Each row was made from one walk, in order. Every step used is in the known rows, and no mark comes twice. Write each row's walk.
Known rows:
teka, fole, rogoz: [-5.009 -0.367 -3.789 -0.680 -0.565 -0.793 -0.266  2.372  3.916  3.678
  4.029  1.424 -0.017 -0.772 -2.153  1.008 -0.283 -4.706 -5.234 -0.486
  1.948 -0.980 -2.305  5.767 -1.712]
bemu, vamifab, gabi, fole, gano: [-0.394  1.606 -4.609  5.886 -2.319  2.605  1.897  2.160 -2.190  2.704
  2.098 -1.766  3.239  0.598  1.172  3.087 -0.344 -7.071 -3.227 -0.771
  0.491  1.444 -2.228 -1.317  0.997]
fusareg, vamifab: [-3.786  2.221 -0.153 -0.179 -1.640  2.372  0.171  3.091 -2.477  2.571
  7.902 -6.755  1.630  0.698  1.567  3.359 -1.616 -3.756 -1.635 -0.640
  0.163 -2.101 -2.481  4.040  1.371]
gabi, vamifab, gano, fole: [-1.770  0.968 -4.500  0.055 -4.317  2.200 -0.390  1.665  0.264  1.502
  1.984 -1.183  2.272  0.160  0.501 -0.878 -1.421 -5.370 -4.747  0.582
 -0.885 -4.464  2.602  3.658 -0.800]
vamifab, gano, fole, rogoz: [-2.910  1.246 -3.090 -1.763 -3.839 -1.053 -1.467  1.767  4.775  1.784
  0.649  0.943  0.988 -0.066 -1.241 -3.202  0.245 -6.290 -4.497 -1.923
  1.411 -1.070  2.469  5.316 -1.249]
gabi, fole: [-3.551  1.275 -2.183  5.424 -0.325  0.898  0.207  2.312 -0.157  4.013
  4.395 -1.771 -0.100  0.497 -0.585  2.838  0.741 -7.359 -4.673  1.369
  0.245 -3.107 -2.239  2.125  0.201]
gano, fole: [-3.523  1.491 -1.540  0.741 -1.585 -1.214 -1.856  3.941  0.273  2.161
  3.997  0.911  1.176  0.527  0.470 -0.586  0.606 -5.964 -3.493  0.493
 -0.561 -3.294  0.073  3.728 -0.053]
teka, fole, gabi: [-2.341  0.059 -4.396 -0.022 -0.141 -0.555 -0.984  5.599  4.573  3.360
  4.974  0.323  0.625 -0.083 -3.165  0.214  0.636 -4.123 -5.278 -1.653
  1.415 -2.117 -0.245  3.061 -0.334]
fusareg, vamifab, gano: [-1.521  2.352 -1.118 -1.430 -3.916  3.181  1.965  0.874 -1.064  2.360
  5.000 -7.686  2.688  0.874  1.864  0.257 -2.029 -3.970 -3.189 -2.031
  0.385 -2.013  1.236  4.186  1.156]
gabi, vamifab, teka: [-0.772  2.550 -4.188  2.145 -0.246  3.222  1.023  1.247 -0.401  2.940
  5.684 -3.606  2.886  1.639  0.646  0.628 -0.869 -3.465 -3.003  0.479
 -0.665 -4.775 -3.615  0.681 -1.372]
teka, fole, gabi, vamifab, rogoz: [-1.371 -1.743 -5.479  0.293 -2.363  1.696  0.976  3.633  4.560  2.572
  4.132 -1.474 -0.081 -0.953 -2.411  0.995 -0.848 -4.471 -3.372 -0.510
  1.121 -3.002  0.999  4.177 -2.668]
gano, vamifab: [-4.861  2.000 -2.439  1.506 -2.924  1.217 -0.082  4.069 -0.182  3.401
  5.359 -4.879 -0.976  0.188  0.697  3.771 -0.536 -2.039 -0.399 -0.644
 -3.135 -2.817 -5.454  2.324 -0.335]
vamifab, meke: [-3.074  1.353 -0.656  1.464 -3.145  2.956  0.133  2.242 -0.194  3.333
  4.876 -1.918 -1.735 -0.331  0.029  3.290 -0.680 -5.783 -3.292 -0.720
  0.783 -4.076 -0.089  4.637 -1.750]
fusareg, vamifab, meke: [-4.048  1.697 -0.677  0.035 -3.254  4.392  1.197  2.736 -2.628  2.823
  5.960 -6.409  0.234  0.252  1.650  4.507 -2.504 -3.695 -1.651 -0.912
  0.410 -3.075  0.320  5.153 -0.159]
fole, gabi: [-1.848  2.089 -1.400  1.061 -0.762  0.072 -2.563  5.544  3.701  2.942
  7.138 -2.667 -0.637  0.288 -2.638  1.695  1.625 -5.066 -2.653 -2.300
  1.479 -2.218 -2.397  2.792  0.110]
teka, fole, gano, vamifab, bemu: [-7.415  0.030 -6.944  3.729 -3.222  4.005  2.974  4.675 -2.351  3.235
  1.127 -1.411  0.191  0.947  0.807  3.809 -1.438 -0.273 -5.195 -2.760
 -1.506 -1.687 -2.901  5.479 -2.567]
fusareg, vamifab, gabi, fole: [-2.549  0.950 -4.384  3.089 -0.969  2.200  1.154  2.161 -2.247  3.110
  3.714 -4.333  2.397  0.092  1.462  3.123 -0.978 -7.532 -2.425  0.411
  0.794 -0.530 -0.688 -0.534  2.359]
bemu, vamifab, gano, fole, teka: [-0.734  2.993 -3.773 -0.749 -3.203  0.791  0.470  2.348  0.150  0.353
  0.915 -3.521  5.120  0.869  0.318 -2.289  0.744 -3.835 -3.326 -2.772
 -2.755 -0.600  0.312  2.398  0.474]
vamifab, teka: [-0.280  2.908 -2.083  1.399  0.421  0.795  0.983  1.303  1.189  3.037
  5.094 -2.288  2.407  2.281  0.554 -1.656  0.507 -4.572 -3.561 -1.090
  0.368 -3.605 -2.435  0.917 -0.865]
bemu, vamifab: [-2.620  2.576  0.960  0.625 -2.620  1.452  1.016  2.220 -1.755  2.631
  7.423 -4.950  3.455  1.042  0.481  2.905 -0.783 -4.967 -1.413 -1.072
 -1.226 -2.383 -4.155  2.830  0.510]
bemu, vamifab, teka, fole: [-0.709  1.640 -4.043 -1.486 -0.149  0.747  4.743  0.880  0.140  3.003
  3.344 -2.193  7.185  2.626  0.712 -1.907 -1.210 -2.378 -4.375 -1.341
 -1.187 -2.608 -1.926  0.306 -0.309]
teka, fole, gano, vamifab: [-4.575  0.467 -6.538  2.504 -2.771  1.677  1.945  4.792 -0.761  3.140
  2.348 -0.996 -0.548  0.137  0.686  2.626 -1.329  0.031 -4.231 -0.898
 -2.207 -0.664 -3.312  3.759 -0.951]

Write each row's walk:
[-2.413  2.482 -7.856  6.836 -0.281  2.720  2.905  3.422 -0.440  3.828
  0.709 -3.553  1.200  2.464  1.696  0.651  0.340 -1.032 -3.069 -0.526
 -2.260 -1.237 -4.553 -1.262 -0.908]	gabi, fole, gano, vamifab, teka
[-0.200  1.518 -4.255  0.731 -3.529  3.452 -0.855  3.494  3.733  2.463
  5.066 -4.942  0.208 -0.340 -2.191  1.086 -0.392 -4.197 -3.743 -2.252
  1.116 -3.196  0.272  2.504 -0.677]	fole, gabi, vamifab, gano
[-2.056  1.687 -3.540  2.082 -0.893  2.493 -2.888  5.776  1.881  2.715
  7.894 -4.000 -0.420 -0.275 -2.610  3.921  0.082 -4.045 -2.219 -0.974
  0.677 -3.049 -3.334  2.586 -0.744]	fole, gabi, vamifab
[-2.731  1.547 -3.270  0.009 -0.814 -1.947 -3.448  7.067  4.041  1.811
  4.469  0.518  0.642  0.327 -2.511 -1.105  1.899 -5.706 -3.020 -1.673
  0.651 -2.434  0.443  2.866  0.005]	gano, fole, gabi
[ 0.240  2.605 -5.918  1.640  0.710  2.667 -0.834  4.108  3.256  2.830
  6.341 -4.115  2.310  1.563 -1.967  0.001  0.514 -2.828 -2.447 -1.865
  0.623 -3.892 -3.103 -0.504 -1.260]	fole, gabi, vamifab, teka
[-3.335  2.261 -4.487  6.428  1.550  1.172 -1.725  3.456 -0.308  3.297
  3.575 -2.364 -0.084  0.006 -1.154  2.530  2.385 -6.218 -4.471  0.064
 -0.990 -1.034 -3.800  1.609  0.069]	gabi, fole, teka
[-3.124  1.516 -4.315  0.882 -3.531  1.011 -0.025  3.611  0.595  2.863
  3.126 -2.859 -0.509 -0.540  1.116  3.117 -0.592 -4.054  0.224 -0.959
 -2.129 -1.519 -3.824 -0.498 -0.018]	gano, vamifab, gabi
[-1.477  3.410 -5.869  3.431 -1.309  2.430  1.967  3.596  0.099  2.866
  2.989 -3.728  1.075  2.426  2.067 -0.360 -0.218  0.574 -1.814 -2.125
 -2.438 -1.378 -4.937  0.415 -1.247]	fole, gano, vamifab, teka
[-2.874  1.553 -1.931 -2.871 -4.774 -0.338  0.760  0.982  3.320  1.447
  1.222 -1.972  4.392  0.862 -0.604 -2.359 -0.705 -4.894 -2.689 -2.622
  0.182 -0.528  0.517  4.200 -0.522]	bemu, vamifab, gano, fole, rogoz
[-0.988  2.565 -4.657  0.513 -1.807 -0.084 -1.619  2.691  2.041  0.912
  0.583 -0.587  1.544 -0.089 -0.004 -3.898  1.535 -4.750 -5.129 -1.807
 -1.297 -1.360  2.096  3.495 -0.290]	vamifab, gano, fole, teka
[-3.589  1.616 -8.490  5.049 -0.364  1.440 -0.388  4.255  0.676  3.112
  0.315 -3.213 -0.374 -0.783 -0.260  3.403  1.591 -4.487 -0.961 -0.584
 -3.109  0.511 -5.208 -2.802  0.540]	gano, vamifab, gabi, fole, teka
[-5.033  1.404 -4.221  3.303 -1.745  4.940 -1.564  5.489  0.474  3.373
  6.721 -4.952  0.115  0.628 -2.869  5.324  0.017 -4.383 -3.150 -2.861
  1.455 -4.221 -2.765  4.063 -2.122]	fole, gabi, vamifab, bemu
[-0.463  2.595  0.185 -0.717 -4.905  2.371  2.651  0.164 -0.077  2.547
  4.500 -5.915  3.961  1.206  0.654  0.374 -1.266 -4.654 -2.931 -2.342
 -0.841 -2.141 -0.512  2.903  0.516]	bemu, vamifab, gano
[-0.815  1.468 -6.496 -2.393  1.446  1.052  2.040  4.612  3.012  2.659
  4.447 -4.556  5.407  2.377 -0.954 -2.470 -0.734 -1.129 -3.734 -2.922
  1.438 -2.053 -0.207  0.589  0.639]	fusareg, vamifab, teka, fole, gabi
[-2.928 -0.396 -6.396  0.659 -0.586  1.509 -0.956  5.285  2.766  3.186
  5.830 -1.350  0.672 -0.686 -2.982  2.749 -0.813 -3.195 -4.856 -0.157
  0.829 -3.273 -1.904  3.030 -1.150]	teka, fole, gabi, vamifab
[-0.625  2.092 -7.246  0.509  0.565  0.622 -1.623  5.313  3.619  1.642
  3.405 -1.206  4.046  1.777 -1.891 -2.296  0.859 -3.438 -2.741 -1.067
 -0.032 -4.340 -0.577 -0.536 -1.210]	gano, fole, gabi, vamifab, teka
[-5.364  0.939 -2.330  4.424 -0.243  0.305 -0.947  2.149  2.828  4.323
  4.026 -1.054 -0.992 -0.085 -2.203  3.043  0.851 -7.071 -3.739  0.190
  1.880 -0.846 -3.730  3.534 -1.153]	gabi, fole, rogoz
[-3.165  1.250 -5.253  0.895 -1.152  0.695 -3.650  6.746  2.441  1.786
  5.214 -0.994  1.081  0.082 -2.443  1.368  0.390 -4.341 -2.602 -0.292
  0.041 -3.614 -0.695  2.360 -0.531]	gano, fole, gabi, vamifab
[-2.911  0.246 -7.571 -0.230  0.767  1.644  1.688  0.697  3.289  3.356
  3.236 -0.040  3.173  0.985 -1.349 -0.465 -1.305 -2.718 -4.814  0.132
  1.486 -2.780 -2.815  2.578 -3.121]	gabi, vamifab, teka, fole, rogoz
